Each row was made from one small tree. The marks that hang from a mark follow it in brackets, in alphabetical order. Every link used is in the known rows. Write each row's tree.
Known rows
leduv(mesige(rivi) sefef(lisu(pelo))): [ -7  -3  -7  10  -4  -4  -3   6   0 -14  -5   3  26 -11   4   6 -33  42
  14   2  -6  20   5  40  -2 -15  13 -20   1  -5  -7   1  12 -19 -23  33
   4]
duleg(balet(rivi) fatib): [  6 -19   4  19  12   7  -3   5   8   2  -8  -9  -9  -4  17  -9 -11  32
  -3  18  -2  31 -10  36 -11  -5   5  28  -8 -12  -2  23   8 -21   3 -11
 -18]
fatib(duleg pelo): [-11  -6   5   4   0  -6  -7   0  -1   3 -13 -15   7   3 -12  -6  16  26
  11  15  -7  12  -4  32  -8 -18   9  10  -4 -12  -4   8   4 -21  11  -2
 -10]
fatib(duleg(balet(rivi))): [ -4 -15   2  18  -2  -7  -6   0   1  -7 -18 -16  -7   3  15  -5 -12  29
   7  19  -8  17  -3  27 -10   1   7  22 -11 -16  -9  16  12 -23  13 -17
 -14]
lisu(pelo(fatib) sefef zomodu): [ -5 -12  -3  21 -21 -20  12  -8  22 -21 -13 -10  27 -11 -11  -9 -35  -6
  23  14  -5  -6  -5  33  16   1  12 -27 -17  -1   4  25   4  23  -5  22
 -13]
sefef(lisu(pelo)): [  0 -11  -6  11 -19  -6   1 -15  11 -12 -13   5   6  -7   3   5 -25  19
  12  10 -13   8 -15  16   7   6  -1 -14   0   0  -7   1   2  13  -1  14
 -10]
pelo(fatib lisu(sefef zomodu)): [-18  -8 -10   7 -13 -15   7   1  12   3 -21 -10   7 -11   3  -8 -14   3
  13  20  -5   8  -9  32  24   1  13 -28   3  -4  -1  31   0  20  -6  24
  -8]
leduv(sefef(lisu(pelo(fatib) zomodu))): [-11 -10 -11  15 -15  -7  -8  -7   9 -14 -10  -2  18  -7   0   2 -35  32
  16  13  -3  12 -19  33  12   1  -1 -25   9  -2 -10   4  11   0  -5  28
 -13]
balet(duleg(fatib) rivi(mesige)): [ 12 -13   1  20   1  10  -2   3  14   4  -3 -14 -13   0  23   2 -20  34
   0  14  -3  45 -17  37 -24  -3   4  26 -20 -17   3  23  11 -15  -3  -6
   9]
fatib(pelo): [ -6  -5   7   4   8  -4   1  -1   1  12  -4  -4   7  -2 -12   7   9  16
   5  10  -5  19 -12  23   1 -19   3   2  -1  -6  -1   4  -5   0  -4   7
  -1]
sefef(lisu): [ -5  -8  -5   5 -10   1  -5 -10   4  -1  -9   2   0  -7   6   4 -17  21
   7   8  -6  13 -18  17   5   4  -1 -11   2  -2 -13   0  -4  11   0  11
  -9]
rivi(mesige(leduv(sefef(lisu)))): [ -4  -3   4  13 -16  -9 -18  10  12 -11   1  -9  -3   5  -2  14 -21  38
  20  -6  -2  34 -12  24  -7  -7 -19   8  -2  -6  -6  -8  10 -13 -11  12
  12]
duleg(balet): [ -2 -15   7  19   7  -5   1   3   3   4  -8  -5  -3  -3  12   4 -15  22
   1  15  -5  18  -4  18   1  -2   3  13  -8  -7  -8  11   2  -7  -1  -7
 -14]
lisu(pelo sefef): [  5  -7   2  21  -4 -12  17  -9  15  -8 -13  -4  17  -7  -1   6 -33  -2
  17  16 -12  -1  -3  19   9   6  11 -11 -17   2   4   7   5  17  -9  16
  -8]
lisu(pelo): [  5 -10   3  16 -10 -15  15  -8  12 -10 -13   5   8  -3  -5  10 -18  12
   9  13 -16   8 -12   7   6  -3   3  -6 -11   0   5   6   0  10  -8   7
  -5]
leduv(mesige sefef): [ -8  -2   2   5  11  -1   0  13  -7   3  -4  -3  22  -7   2   8 -20  38
   7  10  -1  21  -6  29   4 -18  11 -14   3   0 -10  -4   1 -22 -17  20
  -7]
zomodu(lisu(pelo(fatib(duleg)) sefef)): [  9  -7   5  26 -16 -11 -10 -11  12 -12 -20 -13  14  -5 -12 -11 -17   0
  21  22 -13   1   0  22   5   7  11 -20 -20  -7   7  18  16   3   3  10
 -14]
rivi(mesige(leduv)): [ -1  -3  11  13 -14 -13 -10  10  11  -9   1  -9  -8   6  -6  14 -10  27
  16  -6  -4  32  -9  15  -9 -11 -17  15 -11  -7  -1  -3   3  -6 -11   2
  15]
mesige(leduv(sefef) rivi): [ -6   4   8  15  -1 -12 -15  13  -5 -15  -2  -5   5   2  -3   9 -17  34
  11  -7  -4  27  -4  27 -19 -17  -2   8  -7 -17  -1   6  14 -13 -22  23
  20]
duleg(balet(rivi) fatib(pelo(lisu))): [  2 -19  -1  14  14   7  -3   9  11  12 -12 -11  -9  -2  15 -10  -2  34
   1  23  -6  36  -8  44  -7 -12   7  26   2 -13  -2  29  11 -23   2  -3
 -14]
leduv(mesige sefef(lisu(zomodu))): [-14  -5  -7   3  -1   4  -8   9   0  -5  -5  -4  28  -9   6  -1 -34  40
  12   7   2  20 -10  36   8 -12   8 -27   7   0 -19  -1   1 -12 -10  30
 -13]
fatib(duleg pelo(lisu(zomodu))): [-19  -6  -3   2  -5  -7  -4   5   7   6 -20 -16   8   5  -5 -13  10  24
  11  22 -11  15  -8  32   3 -13  11  -4   3 -12  -8  21   4  -6  11   9
  -8]
balet(rivi): [  2  -8  -1  13   4  -8   4  -5   1  -2  -5  -3 -10  -1  12  11 -20  18
   2  10  -8  26 -21  16  -2   0  -1   9 -10 -11  -3  10   1   9  -4  -5
   8]
balet(duleg): [  4  -7   7  14   5   6   4   0   3  13  -9  -6   2  -4  15   5 -14  20
  -5  20  -5  22 -15  17 -11  -4  13   5 -14  -9  -4  14  -1   0  -2   4
  -5]
sefef(lisu(pelo zomodu)): [ -5 -12  -8  11 -24  -5   0 -13  17 -17 -13   3  14  -6   1  -4 -33  16
  14   9  -9   9 -20  19  11   6  -2 -24  -4  -1 -11   9  -2  24   2  18
 -11]
leduv(sefef): [ -7  -4  -1  13   8  -2  -2   1  -2   4  -4  -2  10  -2   2  11 -20  31
   5  14  -2  18 -18  20   8  -6   2  -8   4  -2  -7  -2   4  -6 -10  18
  -6]
fatib(duleg(balet) pelo): [-10 -13   6  12   3  -7 -10   3   1   2 -16 -18   3   3  -3  -8  10  31
  11  20  -7  15   3  38 -10 -15   8  20  -3 -14  -9  12  12 -32  13  -9
 -16]

Write each row's tree
[ -9 -15  -1  16 -13 -19  -7  -3  -2 -11 -18 -13  -7  -7   1  -3   3  26
  11  16  -4  12  -1  35  -5  -7   5  12  -4 -14   0  19  11 -27   7 -12
 -16]  pelo(fatib(duleg(balet(rivi))))
[ -8   2   2   9  11  -3   0  14  -9  -3   0  -1  23  -8   1   7 -19  38
   6   2  -1  23   5  35  -4 -24  16 -11  -3  -8  -3   2   6 -22 -26  25
   8]  leduv(mesige(rivi) sefef)
[ 12 -13   1  16   9  13   1   1   5   8  -9 -11  -9  -4  25  -3 -19  29
  -8  22  -4  36 -21  33 -21  -3  13  20 -16 -15   0  27   8 -10   1  -3
  -2]  balet(duleg(fatib) rivi)
[ -6  -6  -7   8  -4  -2  -3   5   2  -8  -9   1  26 -10   5   7 -35  41
  14  10  -6  17  -5  33   6  -9   8 -23   8   3 -11  -6   8 -18 -14  28
 -11]  leduv(mesige sefef(lisu(pelo)))
[ -2  -9  -1  21 -11 -12  15  -6  23 -16 -11  -8  28  -5  -5  -9 -44  -6
  19  15  -7  -2  -9  24  15   5  12 -25 -22   0  -1  19   1  33  -4  23
 -10]  lisu(pelo sefef zomodu)
[ -7 -12  -4  21 -24 -21   8  -8  21 -25 -19 -16  28  -9 -10 -15 -31  -2
  26  17  -6  -8  -1  38  11   2  15 -23 -19  -5   3  26   9  13   3  18
 -17]  lisu(pelo(fatib(duleg)) sefef zomodu)
[ -5 -14  -1  17 -26 -23  11  -6  18 -22 -13  -1  18  -8 -16  -6 -20   8
  16  13  -9   4 -13  22  13  -8   3 -22 -11  -3   5  24   0  16  -3  13
  -9]  lisu(pelo(fatib) zomodu)
[-12   0  -5   6   2   1  -7   9  -6  -7  -2   1  23 -10   6   6 -27  43
  11   0  -1  23   3  40  -2 -16  13 -18   3  -7 -11  -1   9 -19 -22  31
   4]  leduv(mesige(rivi) sefef(lisu))
[  9 -12   7  28 -19 -12 -13  -8  11 -13 -22  -9   7  -3 -10  -9 -10  12
  16  21 -16   8  -3  17   2   2   4 -10 -17  -9   5  19  16  -7   4   0
 -16]  zomodu(lisu(pelo(fatib(duleg(balet)))))
[ -3  -3   8  15 -11 -12 -13  12  11  -9   2 -10  -3   7  -4  16 -17  35
  18  -5  -2  35 -11  21  -8 -10 -18  12  -6  -7  -3  -6   9 -13 -13   9
  14]  rivi(mesige(leduv(sefef)))
[ -8 -14  -9  12 -30 -11  -2 -14  16 -20 -15   1  13 -10  -3  -6 -27  17
  17   9  -8   6 -16  26  12   3  -1 -25  -1  -2  -7  13   1  17   2  18
 -13]  sefef(lisu(pelo(fatib) zomodu))
[ -1  -4   4  17 -20 -13 -15   7  16 -16  -2  -8  -1   6  -3  16 -26  37
  23  -4  -5  32 -11  24  -7  -5 -19   7  -4  -5  -4  -7  14 -12 -12  13
  12]  rivi(mesige(leduv(sefef(lisu(pelo)))))
[ -7 -14   2  15  -1  -9 -13   3   4  -3 -12 -21  -4   6   4  -5   3  35
  16  15  -7  25   3  43 -14 -13   3  29  -7 -19  -7  14  18 -34  12 -14
  -6]  fatib(duleg(balet(rivi(mesige))) pelo)
[  8 -19   7  21   4   3 -11  12  13  -5  -4 -13 -13   1  16  -5 -13  38
   5  11  -1  40  -6  39 -18  -8  -4  36 -10 -13  -1  20  13 -28   0 -12
  -8]  duleg(balet(rivi(mesige(leduv))) fatib)
[ -7   2   3  13  -7  -8 -21   9  -2 -18  -3  -4   5  -1   1   7 -23  38
  14  -8  -3  27  -5  31 -19 -11  -4   3  -2 -16  -6   3  16 -11 -19  27
  17]  mesige(leduv(sefef(lisu)) rivi)
[ -5   1   2  15 -11 -12 -17   7   1 -23  -6  -2   7  -1  -1   8 -27  37
  16  -7  -7  25  -4  30 -18 -10  -3   2  -4 -15  -3   4  18 -11 -20  29
  17]  mesige(leduv(sefef(lisu(pelo))) rivi)
[-13  -5  -7   7   0  -2  12   4  15  10 -16  -7   9  -4  10  -6 -26   3
   7  21  -9  12 -15  17  23   7  13 -25  -3  -2  -9  23  -5  34  -6  25
  -5]  pelo(lisu(sefef zomodu))
[-10 -14   2  14 -13 -18  -6  -3  -2  -9 -19 -12  -3  -7  -3  -5   8  24
  11  17  -4   7   1  33  -2 -10   6   9  -3 -12   0  17   9 -27   6 -10
 -20]  pelo(fatib(duleg(balet)))
[  4 -20   4  17  15   7  -6   6   8   6  -6 -11  -5  -2  10  -9   0  33
   1  18  -1  34  -7  45 -13 -15   5  31  -4 -13  -1  25  10 -27   4  -8
 -15]  duleg(balet(rivi) fatib(pelo))
[ -6  -9  -9  14  -8  -3  -5  -7   6  -8 -10   2  13  -5   5   9 -35  35
  14  14  -6  15 -19  25   9   3  -1 -17   9   0 -10  -5  11  -3  -7  25
 -11]  leduv(sefef(lisu(pelo)))
[-15  -4  -3   3   6  -3   5   3  10  16 -11  -9  12  -2  -4  -3  -5   9
  11  17  -7  17 -12  29  14 -10  10 -15   2  -5  -6  18  -3  17  -4  22
  -1]  fatib(pelo(lisu(sefef zomodu)))
[ -7  -3   4  13 -18  -9 -18  10  14 -14   1 -11   1   6  -3  10 -25  36
  21  -7  -1  34 -14  26  -6  -6 -18   4  -4  -7  -9  -4   8  -7  -9  14
  11]  rivi(mesige(leduv(sefef(lisu(zomodu)))))
[-10   2   3  13  -9  -8 -21   9   0 -21  -3  -5   9   0   0   2 -27  36
  15  -8  -1  26  -7  32 -17 -12  -4  -1  -3 -17  -8   7  14  -6 -17  29
  17]  mesige(leduv(sefef(lisu(zomodu))) rivi)
[ 10  -7   6  26 -13 -10  -8 -10  13  -9 -18  -9  14  -6 -11  -6 -19  -2
  18  19 -13   3  -3  19   9   7   9 -22 -20  -5   8  17  14  10  -2  12
 -12]  zomodu(lisu(pelo(fatib) sefef))
[-21 -15 -10  11 -20 -17  -2   4  11  -5 -28 -14  -1  -6   6 -15  -3  22
  11  26  -9  13  -5  35  14  -2   9 -11   6 -11  -6  36   8  -7   7   6
 -18]  pelo(fatib(duleg(balet)) lisu(zomodu))
[ -9  -3  -6   2   3   4  -7   8  -4  -1  -6  -2  23 -10   7   7 -29  43
  11   7  -1  21  -7  35   5 -11   8 -21  10   1 -15  -6   4 -20 -13  26
 -10]  leduv(mesige sefef(lisu))
[ -4 -14   1  20  -6  -9  -8   1   5 -10 -15 -17  -9   5  14  -3 -13  32
  10  15  -8  21  -1  29 -11   0   3  25 -14 -16  -9  13  14 -25  11 -18
  -9]  fatib(duleg(balet(rivi(mesige))))
[ -4 -13  -9  11 -28 -12  -4 -15  10 -18 -20   1   6  -9   0   1 -17  23
  17  12 -12   5 -10  26   5   4   0 -13   2  -3  -4   6   8  -1   3  10
 -15]  sefef(lisu(pelo(fatib(duleg))))
[ -8 -14   2  14   3  -7 -11   1   1  -1 -15 -20  -2   4   4  -6   4  32
  12  19  -8  21   1  41 -14 -12   7  25  -5 -18  -8  15  16 -31  14 -12
 -11]  fatib(duleg(balet(rivi)) pelo)
[-16 -14  -8  10 -16 -18  -1   3   4   1 -30 -11 -10  -7   9  -5   5  25
   9  26 -13  13  -1  31  10  -3  10  -1   9 -10  -1  28  11 -17   4   1
 -16]  pelo(fatib(duleg(balet)) lisu)
[  0 -16   1  20 -22 -25   7  -7  10 -19 -22  -4   6  -7  -7   1  -8  19
  15  18 -15   3  -1  25   1  -5   6   2  -8  -5   7  15  12 -14   0  -2
 -15]  lisu(pelo(fatib(duleg(balet))))
[  0 -10  -2  21 -17 -22  10 -10  13 -18 -21 -11  15  -9  -7  -1 -20   2
  23  19 -10  -7   5  33   5   2  14  -9 -13  -3   9  13  14  -3  -2  11
 -14]  lisu(pelo(fatib(duleg)) sefef)
[  2 -16   4  24  -1 -10  -7   7   9  -7  -5 -12 -15   3  20   9 -28  30
  11   7  -5  35  -6  26 -10   0  -9  28 -11 -14  -7  12  14 -14  -3 -13
   3]  duleg(balet(rivi(mesige(leduv))))
